Every row comes from one small tree of marks. Brackets hold a mark, then the marks that hang from it, in alphabetical order. Every link used is in the known rows. Which tree was each row made from?
Known rows
(W N): [ 0.628  2.595 -0.290 -0.712  0.617  1.400  1.384 -1.169 -2.086  0.122
  0.309 -4.731  2.598 -0.399 -2.467 -1.347 -0.589 -0.921  1.340  1.793
 -1.175 -0.924  0.871 -0.588]
(U (D R)): [-0.174  1.009 -2.581 -3.461 -1.408  1.818  2.157 -2.840 -0.978  0.585
  0.581 -3.325  3.372  0.519 -2.979 -2.384  1.998 -0.630  3.319  4.772
  1.045  2.048 -1.677  0.280]
(H L P): [-1.978 -1.159 -4.182 -0.309  0.270  1.500  2.301 -2.578  0.270  1.791
  0.506 -2.350  2.662  0.049 -3.473 -1.798 -0.655 -1.177 -1.521  1.138
 -0.695 -0.735 -0.033 -2.336]
(U (D (R (T N Q)))): [ 0.619 -0.085 -2.376 -2.459 -1.178  0.892  1.497 -1.983 -1.417  1.364
 -0.785 -4.948  4.321 -0.599 -2.880 -2.468  1.322 -0.877  1.553  4.243
  0.932  2.024 -1.338  0.790]
(W (N (T Q (R D))) X): [ 0.818  1.260 -0.234 -0.478 -0.646  2.608  1.522 -0.951  0.978 -0.772
  1.161 -6.239  4.197 -2.344 -5.754 -2.121 -0.540 -0.344  2.326  4.204
 -1.009  0.497  0.003 -0.792]
(U (D (R T))): [-1.099  0.603 -2.696 -3.521 -0.908  1.202  2.091 -2.866 -1.907  1.134
 -0.690 -4.142  3.341 -0.303 -2.551 -2.065  1.224 -0.976  2.187  4.612
  0.924  3.112 -1.410  0.763]
(L (H (P R (Z B)))): [-2.069 -1.653 -2.596 -3.575 -2.684  2.387  1.038 -2.166 -1.794  1.213
  0.907 -1.043  2.675 -0.709 -2.425 -1.011  1.593 -2.468 -0.575  3.929
 -0.149 -0.885 -2.358 -2.614]
(N (T Q R)): [ 0.733 -0.900 -1.933 -1.418 -1.072  2.683  0.181 -2.245  1.335  0.384
  2.064 -4.766  2.726 -3.478 -4.059 -0.888  0.817 -1.175  1.370  4.882
  0.837  0.343 -2.037 -0.071]
(X (W (N T))): [-0.591  0.231  1.010 -1.164 -0.253  0.476  2.186 -0.055 -1.021  0.832
  0.778 -5.370  2.915 -1.307 -2.997 -0.871 -0.790 -1.835 -0.154  3.600
 -0.376  0.513  1.804 -2.298]
(W (N T) X): [-0.025  2.512  0.294 -1.121 -1.198  2.253  1.526 -2.044 -0.432 -1.116
  1.207 -6.858  3.935 -1.005 -4.704 -2.226 -1.640  0.888  0.814  2.568
 -1.129 -0.192  1.302 -1.852]
(H (P R)): [-2.857 -0.624 -2.440 -1.559 -0.745  2.957  1.746 -4.973  0.636  2.318
  1.608 -2.308  3.538  0.373 -3.868 -0.770 -0.890 -0.964  0.882  2.946
 -0.894 -0.144 -1.328 -2.437]
(P (R (T N Q)) Z): [-1.687 -1.707 -1.732 -2.675 -1.373  2.060  1.963 -2.710 -0.286  1.881
 -0.230 -4.691  1.692  0.066 -2.800 -2.081 -0.721 -1.640 -1.904  3.407
 -1.824 -1.805 -0.173 -0.230]
(L (H P)): [-1.230 -1.517 -3.131 -2.634 -2.130  1.859  0.465 -1.722 -2.895  1.068
 -0.437 -2.155  3.511 -2.565 -2.980 -1.030  0.681 -1.170 -0.617  2.003
  0.261  0.572 -2.620 -2.183]
(N (T Q (R D))): [-0.149 -1.929 -2.018 -1.893 -0.525  2.288  1.206 -1.657  1.160  0.395
  1.571 -3.872  2.503 -3.897 -4.081 -1.213  2.018 -1.443  1.730  4.971
  0.725  1.638 -2.547 -0.169]
(X (W N)): [-0.573  1.117  1.034 -0.822  0.542  0.521  1.883  0.322 -1.505  0.868
  0.240 -4.875  2.760 -0.379 -2.790 -1.143 -0.823 -2.526  0.186  2.606
 -0.897  0.364  2.124 -1.427]
(T N Q R): [ 2.443 -0.221 -0.492  0.540  0.449  3.527 -0.501 -0.408  0.935  0.093
 -0.362 -5.419  3.228 -1.661 -4.155 -1.860  0.072 -1.985  0.937  3.257
 -0.332 -1.465 -1.196  1.332]
(B Z): [-0.576  1.896 -2.194 -1.937  0.894  0.956 -0.040 -1.991 -0.643  0.782
  0.212 -4.161  0.424  1.009 -3.512 -2.157  0.790 -1.892 -0.574  0.375
 -1.030 -0.222  0.497 -0.700]
(W (N (T Q)) X): [ 1.263  2.176 -0.390 -0.531 -1.611  1.513  0.798 -1.580  0.173 -0.648
  2.211 -6.976  4.717 -1.787 -5.222 -2.224 -1.133  0.800  0.747  2.493
 -0.877 -0.559  0.976 -1.714]
(P Z): [-1.545  0.010 -1.997 -2.572 -1.870  2.570  2.250 -1.633 -1.283  0.030
  1.185 -3.092 -0.454  0.610 -2.229 -3.173  1.295 -0.906 -0.464  2.019
 -0.874 -1.720 -0.474 -0.364]
(D (R (T Q))): [-1.220  0.309 -1.896 -2.333  0.984  2.124  0.373 -3.497 -0.118  0.647
  0.237 -3.499  3.779 -1.799 -2.948 -1.926  0.212 -1.423  1.927  3.252
  0.591  2.309 -1.247  1.005]
(H (P R Z)): [-3.105 -1.697 -2.933 -1.942 -2.287  3.582  2.891 -4.305  0.584  2.278
  1.913 -1.649  1.652  1.551 -3.708 -1.998 -0.327 -1.061  0.265  3.304
 -1.393 -1.943 -1.190 -2.673]
(L (H (P (R D)))): [-2.654 -2.461 -3.176 -3.737 -1.460  1.902  1.631 -2.628 -2.045  1.547
 -0.635 -1.282  3.945 -2.429 -3.383 -0.532  0.874 -1.647  0.119  3.415
 -0.416  1.557 -3.018 -2.570]
(Q T): [-2.014  0.111 -3.122 -1.535 -0.033  1.143  0.281 -0.151 -1.425  1.675
  0.453 -4.153  3.013 -2.075 -1.701 -0.047  1.781 -1.070  0.832  0.797
 -0.826 -0.257 -0.608 -1.139]
(P R): [-2.311  1.008 -1.385 -3.310  0.312  2.344  1.346 -4.593  0.193  0.880
  1.129 -3.630  2.898 -0.003 -3.183 -0.601 -0.584 -1.394  0.869  3.596
 -1.171  0.445 -0.717 -0.633]

Which tree is each row?
[-4.260 -4.182 -4.050 -1.726  0.162  1.888  4.835 -2.506  0.324  2.930
 -1.739 -2.081  1.512  1.026 -3.348 -2.412 -0.871 -2.158 -2.771  2.843
 -2.259 -1.091  0.051 -2.600] -> (H L (P (R D (T N)) Z))
[ 0.191  2.596  0.497 -0.766 -0.636  3.692  1.414 -1.909  0.438 -1.303
  0.495 -6.921  3.476 -1.204 -5.289 -1.817 -2.035 -0.029  2.041  4.110
 -1.209 -0.163  0.813 -0.908] -> (W (N (T R)) X)
[-2.832 -2.014 -2.627 -3.613 -2.359  1.876  0.977 -2.347 -2.476  1.662
 -0.161 -1.646  2.655 -1.368 -1.991 -0.755  0.942 -2.788 -1.441  3.847
 -0.350 -0.170 -2.154 -2.185] -> (L (H (P (R T) (Z B))))
[ 1.435  2.178 -0.215 -0.142 -1.094  3.006  0.685 -1.439  1.230 -0.811
  1.589 -6.944  4.348 -2.008 -5.754 -1.901 -1.506 -0.179  1.930  4.090
 -0.880 -0.495  0.412 -0.736] -> (W (N (T Q R)) X)
[-2.751 -2.458 -2.593 -3.878 -2.302  2.029  1.862 -1.702 -1.900  1.225
  0.472 -0.370  2.457 -1.128 -2.402 -1.295  2.589 -2.661 -0.214  4.028
 -0.347  0.019 -2.742 -2.717] -> (L (H (P (R D) (Z B))))
[-4.966 -3.793 -4.765 -2.292  0.104  1.593  4.897 -3.137  0.425  3.102
 -0.771 -1.341  1.243  0.655 -3.247 -2.002 -0.509 -2.410 -2.219  3.224
 -2.084 -0.277 -0.335 -2.437] -> (H L (P (R D T) Z))
[-3.489 -2.842 -2.678 -3.914 -1.891  1.581  1.770 -1.850 -2.636  1.709
 -0.534 -1.012  2.459 -1.660 -2.054 -1.057  1.943 -2.897 -1.010  3.898
 -0.420  0.873 -2.557 -2.200] -> (L (H (P (R D T) (Z B))))
[-3.784 -2.359 -4.231 -1.693  1.112  1.650  3.814 -3.672  1.175  2.514
  0.196 -1.195  3.054  0.301 -4.039 -1.276 -0.371 -1.945 -0.670  2.912
 -1.470  0.488 -0.647 -2.767] -> (H L (P (R D)))
[-3.002 -2.137 -4.074 -1.100 -0.366  1.012  2.321 -2.831  1.304  2.913
  1.616 -1.796  2.166  1.022 -2.648 -1.533  0.265 -3.376 -2.505  3.329
 -1.186 -1.881  0.180 -2.107] -> (H L (P (R (T Q)) (Z B)))
[ 0.060 -0.578 -1.079 -0.526  0.372  0.356 -0.237 -1.264 -1.936  1.299
 -1.382 -6.449  3.400 -2.330 -2.314 -1.777 -0.408 -1.176 -2.356  0.615
 -0.492  0.401  0.067  0.700] -> (R (T N Q))
[-2.600 -1.762 -0.395 -2.685  0.087  1.067  2.139 -1.558 -0.413  1.352
  0.498 -3.173  1.454  0.471 -1.488 -2.310  2.696 -3.498 -1.171  3.982
 -1.259 -0.328 -0.421 -0.356] -> (P (R D (T N Q)) (Z B))
[-2.794 -1.664 -0.343 -1.852  1.919  0.614  2.371 -0.978 -3.074  0.810
 -3.462 -5.046  1.887 -1.860 -1.633 -2.367  0.777 -1.362 -1.542  0.835
 -1.000  2.868 -0.338  0.355] -> (R D (T N))
[-2.736 -2.035 -3.209 -3.566 -1.594  1.741  0.754 -3.211 -2.569  2.106
 -1.260 -2.571  4.146 -2.718 -2.964 -0.011 -0.638 -1.818 -1.071  3.268
 -0.443  1.402 -2.430 -2.004] -> (L (H (P (R T))))
[ 1.472 -1.538 -0.578  0.166  1.234  3.002  0.889  0.241  0.672  0.131
 -0.987 -4.338  2.889 -2.153 -4.136 -2.274  1.535 -2.329  1.508  3.420
 -0.448  0.057 -1.852  1.221] -> (T N Q (R D))
[-1.287 -2.215 -1.242 -1.172  1.384 -0.278  1.337 -0.492 -2.239  1.313
 -2.207 -4.980  3.031 -2.892 -2.314 -2.351  1.402 -1.545 -1.627  0.789
 -0.708  2.473 -0.735  0.639] -> (R D (T N Q))
[-1.129 -0.734  1.226 -1.259  0.664  1.359  2.914  0.537 -0.549  0.703
 -0.214 -4.685  2.417 -1.832 -3.445 -0.859 -0.172 -2.747  1.229  4.929
 -0.432  1.530  1.050 -1.584] -> (X (W (N (T (R D)))))
[-1.730 -1.378 -1.140 -2.636  0.056  3.102  2.194 -2.262  0.243 -0.176
  0.311 -3.804  1.386 -2.821 -3.469 -1.179  1.279 -1.243  1.874  5.195
  0.341  2.001 -2.139 -0.379] -> (N (T (R D)))
[-2.210 -2.388 -3.522 -3.797 -3.179  2.696  1.750 -2.432 -1.831  1.612
  0.034 -1.437  2.666 -1.235 -3.302 -1.140  0.369 -1.535 -0.741  3.726
 -0.652 -0.814 -2.580 -2.629] -> (L (H (P R Z)))
[-2.914 -2.717 -3.613 -3.939 -2.792  2.192  1.679 -2.643 -2.594  2.140
 -1.030 -2.105  2.666 -1.870 -2.802 -0.851 -0.158 -1.766 -1.591  3.589
 -0.771 -0.037 -2.356 -2.218] -> (L (H (P (R T) Z)))
[-2.125 -1.228 -3.435 -0.442 -0.705  1.748  2.562 -1.513  0.405  1.214
  1.850 -1.133  0.700  1.912 -2.291 -2.792  1.466 -2.517 -1.925  1.936
 -0.613 -2.625  0.257 -2.491] -> (H L (P (Z B)))
[-3.734  0.403 -0.572 -3.581 -0.401  1.908  1.625 -3.359 -0.613  1.007
  1.273 -3.242  0.528  1.214 -0.936 -1.395  1.088 -3.414 -0.987  4.336
 -1.296 -0.540 -0.007 -0.099] -> (P (R T) (Z B))
[-3.944 -4.176 -5.323 -1.822 -0.308  1.033  4.295 -2.761  0.978  3.401
  0.024 -1.435  1.913 -0.007 -3.690 -2.091 -0.101 -2.496 -2.331  3.109
 -1.853 -0.543 -0.628 -2.282] -> (H L (P (R D (T Q)) Z))
[-1.398 -2.267 -3.483 -2.991 -3.392  2.308  1.424 -1.182 -2.848  1.040
 -0.206 -1.673  2.050 -1.715 -2.762 -1.849  1.073 -1.095 -1.147  2.379
 -0.140 -0.783 -2.481 -2.319] -> (L (H (P Z)))
[-1.534 -1.471 -1.600 -0.536  1.552  3.176  1.179  1.449 -0.711  1.184
 -2.248 -4.471  2.750 -2.163 -2.455 -0.382  1.894 -2.154  1.894  2.480
 -1.192 -0.178 -1.201 -0.279] -> (Q (T N (R D)))
[-1.596  0.261 -0.249 -2.199  1.795  3.238  1.099 -3.276 -0.979 -0.076
 -1.957 -4.331  3.302 -0.425 -2.554 -2.238 -0.796 -0.960  1.260  2.932
  0.125  1.645 -0.450  0.569] -> (D (R (T N)))
[-2.903 -1.331 -4.178 -1.339  0.486  2.012  2.777 -4.192  1.475  2.398
  0.735 -1.991  3.412  0.675 -4.026 -0.868 -1.556 -1.637 -1.064  2.914
 -1.429 -0.750 -0.149 -2.727] -> (H L (P R))
[-1.248 -1.469 -2.565 -2.725 -2.928  2.066  0.642 -0.838 -2.719  0.613
  0.686 -1.284  2.023 -1.206 -1.972 -1.663  2.359 -2.114 -0.933  2.673
  0.277 -0.875 -2.300 -2.241] -> (L (H (P (Z B))))
[-2.835 -3.277 -3.565 -4.134 -2.700  2.431  2.533 -2.032 -2.019  1.616
 -0.417 -0.764  2.447 -1.602 -3.253 -1.444  1.289 -1.727 -0.432  3.804
 -0.745  0.101 -2.983 -2.691] -> (L (H (P (R D) Z)))
[ 0.044 -0.822 -2.278 -1.030  0.849  2.427  0.729 -0.807  0.945  0.458
  0.805 -2.885  2.314 -2.893 -4.050 -1.594  2.291 -2.797  2.686  4.075
 -0.120  1.603 -2.639  1.590] -> (T Q (R D))
[-3.374 -2.840 -3.227 -3.899 -1.019  1.404  1.617 -2.761 -2.708  2.070
 -1.686 -1.937  3.929 -3.051 -2.971 -0.307  0.339 -1.963 -0.725  3.337
 -0.542  2.417 -2.821 -2.040] -> (L (H (P (R D T))))
[-2.684 -3.235 -2.443 -3.340 -0.958  1.694  1.630 -2.196 -2.919  1.931
 -2.582 -2.703  4.204 -2.687 -3.044 -0.596 -0.078 -1.699 -1.301  2.953
 -0.682  1.565 -2.449 -2.268] -> (L (H (P (R D (T N)))))
[-2.463 -1.771 -2.499 -2.017  1.029 -0.821  1.304 -1.290 -2.052  1.607
 -0.745 -3.942  2.574 -3.569 -2.245 -1.797  2.047 -1.948 -0.731  1.360
 -0.382  3.596 -1.354  0.882] -> (R D (T Q))
[-2.629 -0.901 -2.898 -1.516  1.302  2.594  1.187  0.590 -0.542  1.495
 -0.856 -3.263  2.293 -2.706 -2.344  0.108  2.479 -2.549  2.839  2.939
 -0.850  1.145 -1.826  0.064] -> (Q (T (R D)))
